Each row was made from one path, in order. Every step used is in the known rows, and no mark comes twice. Write each row's path.
Known rows
koba, gipuv: [ -8  12  14   0  -7  10  -9  -6   8  19 -19   6  -1  -9 -16  -4  13  23
  -6  -5 -22   6   7  10  19   5  -4  15   3]
dafuz, demu, subeta, samuru, koba, gipuv, vaze: [-10  28  39  -1 -37  26 -24  15  29  53  -4  -6 -40   7 -28 -34  79  30
  -4 -20 -12  22  21 -12  20  -4   8  24  13]
vaze, rere, samuru: [-25 -21  19 -22  10  37  10 -13 -16  12 -24  10 -30   5  -1 -16 -57  -6
 -17   9  -9  17  -1  -8   9   1  -8  14 -23]
gipuv, vaze, demu, dafuz, koba, sipas: [-42  24  20  29  -3  34 -19  18  16  21  24  35 -56   3 -27 -18 -15  -6
 -27  -9 -20   9 -11  -4  58  29 -33  28  18]
dafuz, koba: [-10   9  14  -7   6  20  -9 -11  21  21 -21   8  -5   2 -15 -23   1  15
  -2 -11 -35  -6  -5  -7  15  22  -4  13 -15]
vaze, demu: [-25  -3   2  16  11   4  -3   3   5   4  -5   6 -17  -2   8  -8 -31  -8
 -15  -5 -26  13  10 -17  20  11  -5  12  -6]
gipuv, vaze, rere: [-19  25  20   3  29  24 -14   0 -21  15   4  12 -45  -8 -12 -36 -27  -4
 -30  12 -20  22 -14  -5  17 -20  -8  16 -14]
dafuz, koba, sipas: [ -6  19  19  -5 -10  31 -13  -4  24  19   2  25 -23  21 -21 -19 -13  26
 -20 -19 -27  -8  -6   1  16  30 -25  21 -12]
vofo, samuru, koba: [-25  -7   8 -10  -6  -9   2 -18   6  16 -24  24 -20   8   0  -4  -2  33
  -9  14 -19  -9   6 -31  14  11  26 -11 -15]
samuru, koba: [ -9   0  16 -12  -9   9 -11 -11   8  16 -16  17 -10   7 -15 -12   1  17
 -13  -1 -13 -17  -2 -17   9   0  11   0   1]
rere, samuru: [-13 -24  12  -6  -2  22   1 -10  -3  23 -34  21 -14   3  -2 -11 -34   1
  -3   5  -6 -16   8   4   4   4  -2  19 -13]
subeta, samuru: [ -5  -1   3   5  -8   8 -17   4  10  14 -15  -1 -25   7   2 -27  -4  14
  -7 -19  -4  -5  31  -4   4  -4  -9  17 -17]
subeta, samuru, koba: [ -9  -2   9 -11 -17  11 -18   3  13  22 -13   7 -26  15  -6 -21  12  24
 -10 -18   2 -11  21 -20   6  -4  12  10  -9]
koba, sipas: [ -4  11  14   5 -13  18 -15   2   9   9   7  27 -27  20 -11 -13 -25  19
 -26  -5 -10 -13   0   4   6   9 -28  17  -2]
koba, gipuv, vaze, demu: [-33  28  12  29  15  21 -11  22  -8  26   4  14 -28 -16 -10 -10   4   4
 -21   4 -29  25   0   3  37   1   3  27   5]
dafuz, demu: [ -4   1  12   9  -7   4  -2  -6  27  15 -19  -8  -3 -11 -12 -17   9  -1
 -13  -7 -41  -4   8 -13  -3  17 -16  14  -9]
subeta, samuru, koba, gipuv: [-13  10  16 -14 -27  22 -16   9  15  31 -12   1 -18   8 -13  -5  36  39
  -9 -24  -6   3  20  -6  17   0  16  16  -3]
dafuz, koba, gipuv, vaze, rere, samuru: [-37  22  40 -18  19  67   1   4 -15  50 -18  15 -38  -3 -24 -19  -7  19
 -19   3 -33  39 -18   5  34  11   5  33 -23]
gipuv, vaze, sipas: [-12  27  22  23  16  18 -30   7 -14  28 -13  25 -23 -19 -15 -34 -18   0
 -24  -6 -21   8  -7  -3  25   2 -14  31  -5]
vofo, samuru, rere: [-23   9  -3  -8 -12 -20   6 -26  16   4 -25  26   1   8   4 -11 -14  11
  -8  18 -14  -6  25 -26  12  -9  28 -13 -26]
subeta, samuru, vofo: [  7  10  -4 -15 -26 -12  -3   1  17  10   7   4 -20  21  10 -28   2  20
  14 -14  13  -3  33 -14   4 -26  -1  14 -40]
samuru, koba, dafuz, demu, subeta: [-17  -9  32   8 -43  18   2 -12  43  27 -15   1 -28  19 -41 -34  18  16
  -3 -11 -10 -10   8 -21  26  24 -12   1  10]
samuru, subeta: [ 20  14  11   5  -3  -3   1 -17  12  12 -21  -6 -23  -7  -3  -4   2   7
  -4  -3  -5 -31   5   4   2  13  -3   3  -9]
rere, samuru, vofo: [ -1  -9   8 -25 -19   3  17 -13   4  20 -11  28  -9  21  -3 -12 -23  10
  15  10  11 -15  12  -3   4 -17   0  13 -35]
koba, gipuv, vaze: [-13  31  19  15   4  18 -17   6  -7  34  -7  18 -19 -17 -26 -15  24  22
 -16   6 -20   7  -7  17  23 -10   0  22   5]
gipuv, vaze, demu: [-28  16   5  29  22  11 -12  15  -8  16   8  16 -35  -7  -2 -22 -21 -13
 -22   8 -24  12  -3 -10  27  -4  -1  18  -2]
dafuz, demu, subeta, samuru, koba, gipuv: [ -8   8  33 -15 -49  20 -10   3  43  40 -14 -16 -25  15 -24 -23  66  31
   3 -35 -18  23  33 -18  18  13   5  14  10]
dafuz, demu, subeta, samuru: [  0  -4  22   3 -32   7 -13  -2  43  21 -17 -21 -30  14  -6 -44  25   6
   7 -30 -12  11  39 -16   6   7 -18  18  -4]

Which path is each row?
[-27   8  28  -9  -6  42  -7   6 -14  54 -22  35 -25  -1 -30  -5  20  26
 -16  13  -3  -5 -13   9  20  -6  23  23   5] : rere, samuru, koba, gipuv, vaze
[-59  -6  22  12 -16  37   1  13  -7  42  -9  33 -44 -14 -26   7   7  -4
 -13  10   1  12  -3   2  60  11  10  21  32] : rere, samuru, koba, gipuv, vaze, demu, dafuz
[ -1  -7  20  -3 -22   8 -24  -8  18  18 -14  -3 -38  21  -4 -41   7  14
  11 -23  11   8  39  -4  16 -12 -10  14  -3] : demu, subeta, samuru
[ 12 -11  18  -5  -5  14  15 -15   3  28 -35   5 -27  -1  -3   1 -16   2
  -3   9  11 -37   5  12  -3  16   0  13 -17] : rere, samuru, subeta
[-16  -5  10  32 -19  17   9   2  32  14 -16  -5 -15  -2 -26 -24  -5  11
 -17  -5 -30 -13   9  -4  16  29 -25  15  -8] : koba, dafuz, demu
[-33  21  16   2  -3   6  -9  -2  -8  38 -14  30 -28  -8 -16   0  34  45
 -16  23 -23   6  -4 -11  30   0  32   4  -5] : vofo, samuru, koba, gipuv, vaze
[-46   9  16  10 -13  25  -1   1  31  19 -14   0 -21 -17 -25   6  13   5
   1 -23 -38  29   8  -3  61  42 -16  17  18] : vaze, demu, dafuz, koba, gipuv
[-25 -31  33   0 -47  40  15 -10  35  38 -29  11 -31  26 -37 -29   3  13
  -3  -3   1 -15  10 -13  25  28  -6   8   5] : rere, samuru, koba, dafuz, demu, subeta
[ -5  -5  28 -20 -32  14 -25  -9  20  27 -14   3 -39  27 -12 -36  21  23
   7 -25  15  -1  29 -18  19 -10   9   5   4] : demu, subeta, samuru, koba
[-48  10  41  -9   0  64   0  -2  -6  43 -21  18 -48 -17 -38 -17  -3   6
 -13   2 -18  34 -14  12  59  18 -14  31   3] : demu, dafuz, koba, gipuv, vaze, rere, samuru
[-50  17  17  22 -23  24 -20  28   6  33   8  11 -55  -9 -18  -6  33   8
 -14 -16   3  27  21  -7  58  -1   5  26  30] : subeta, samuru, koba, gipuv, vaze, demu, dafuz
[  2   3   4   7  -2 -17  15 -21  11  12 -31  -2 -29  -5  12   3  -3  23
  -2  14 -10 -21  15 -10   8  23  11  -7 -20] : vofo, samuru, subeta
[-33 -20  22  11 -42   5  14 -16  42  23 -23   3 -35  20 -23 -26  15  33
   0   5 -17   1  19 -37  35  33   4  -7  -4] : vofo, samuru, koba, dafuz, demu, subeta
[ -6  -2  28 -14 -39  10 -15  -4  41  30 -15 -13 -32  21 -15 -37  43  17
   3 -32 -11   6  30 -29   8   7   2   8   1] : dafuz, demu, subeta, samuru, koba
[-33   3  34 -23  15  47  -3  -1 -29  37  -9  33 -50   6 -16 -21 -26   1
 -30  18  -3   9 -19 -14  19 -16  16  13 -16] : gipuv, vaze, rere, samuru, koba
[-13  41  24   7  11  35 -16   7   9  46 -11  14 -15 -12 -32 -19  34  28
 -11  -5 -39  11 -15  13  29  13   1  26  -5] : dafuz, koba, gipuv, vaze
[-33  14  31  -9  12  52  -1   6 -30  39 -13  19 -41 -10 -15 -15 -19   6
 -25  14 -15  33 -12  12  24  -9   0  30 -11] : koba, gipuv, vaze, rere, samuru
[-29  11  38 -20   1  60  -8  10 -27  34  14  46 -64  28 -17 -21 -40  12
 -49  15   6   5 -25 -10  15  -8  -4  22 -12] : gipuv, vaze, rere, samuru, koba, sipas
[-20  10  22   3 -25  27 -16  -7  31  15  -2  26 -33   9 -33 -14 -10  16
 -13 -19 -13 -13  -1   7  38  37 -40  16  14] : demu, dafuz, koba, sipas
[-32  -7  34 -36  -9  50  12  -7 -10  32 -26  13 -28   6 -17   5 -11  22
 -25   3 -10  24  -9 -10  19   5  16  15  -8] : vaze, rere, samuru, koba, gipuv
[-21  25  22 -25   0  33  18   2 -21  32   7  25 -35   6 -11 -16 -12  16
 -10  18   2  35  -6   2  24 -34   4  26 -33] : koba, gipuv, vaze, rere, samuru, vofo
[-13 -13  21  28 -45  19  -3   5  45  23 -13 -19 -42  19 -20 -52  11  15
   4 -29   0   4  39  -7  25  20 -30  20  -7] : koba, dafuz, demu, subeta, samuru
[-51  19  20  20 -11  19 -15  13   2  28   7  22 -40 -19 -30   2  26   1
 -18   2 -12  19  -5  -6  64   9   6  12  37] : samuru, koba, gipuv, vaze, demu, dafuz
[-44   0  39  -3 -15  45  -3   9  -6  50  -9  28 -45  13 -18 -10  16  12
  -5   7   1  27   2  -6  44  -3  24  17  17] : rere, samuru, koba, gipuv, vaze, demu, subeta
[-40   3  20  32 -23  31 -19  27   7  33  16  14 -71  30 -18 -47  -1  12
 -13 -14  17  11  23 -16  56  -2   5  16   8] : gipuv, vaze, demu, subeta, samuru, koba, dafuz
[-37 -16   5  15 -19   4   8  -8  11  17 -21  24 -30  14 -13  -9 -15  40
 -12  15  -8 -17   7 -20  30  22  15  -7 -14] : vofo, samuru, koba, dafuz
[-43  13  15  30  12  20 -16   9  14  22   2  18 -39 -15 -23 -22  -4 -16
  -7  -7 -31  13  -7  -8  58  26 -18  19  12] : gipuv, vaze, demu, dafuz, koba
[-44  17  13  36  -5  12 -11  14   2  22   2  14 -39 -29 -23  -5   9  -8
 -13   1 -16  25   3   9  59   8 -14  22  31] : koba, gipuv, vaze, demu, dafuz
[-43   6   5  37   7   5 -15  11   0   9   7  19 -45 -20 -13 -19 -17 -25
 -13   4 -10   9   3  -2  49   2 -18  13  24] : gipuv, vaze, demu, dafuz
[-28  28  25  15  -8  27 -20  -4  17  42 -13  16 -24 -27 -46 -16  39  17
   0  -6 -25   8  -9  21  55  20 -15  27  21] : demu, dafuz, koba, gipuv, vaze
[-27  37  29 -12  -1  40 -20  22 -15  36   8   6 -53   1 -12 -24  23  30
 -33 -11  -8  39   1 -11  28 -22  16  22  -9] : subeta, samuru, koba, gipuv, vaze, rere
[-24   8  21  -2 -20  25 -12 -14  31  27 -26   3  -9 -20 -39  -5  30  19
   7 -19 -26  10   1  12  49  34 -18  16  18] : demu, dafuz, koba, gipuv
[-17  -5  11  20 -39  25   0  18  37  28 -10  -8 -33  16 -21 -29  17  26
 -19 -23 -10 -13  27 -20  14  25  -6  19 -12] : subeta, samuru, koba, dafuz, demu
[-30  39  16  13 -29  15 -16  18  19  30  12  12 -35  15  -6 -34  30   3
  -3 -19   8  41  39 -12  44 -27  21  18   5] : koba, gipuv, vaze, demu, subeta, samuru, rere
[-33  32  28  13  -8  40 -20  26  21  41   3  -3 -51  13 -12 -37  37  18
   4 -30 -22  49  24  -6  52  12   4  34  -2] : dafuz, koba, gipuv, vaze, demu, subeta, samuru
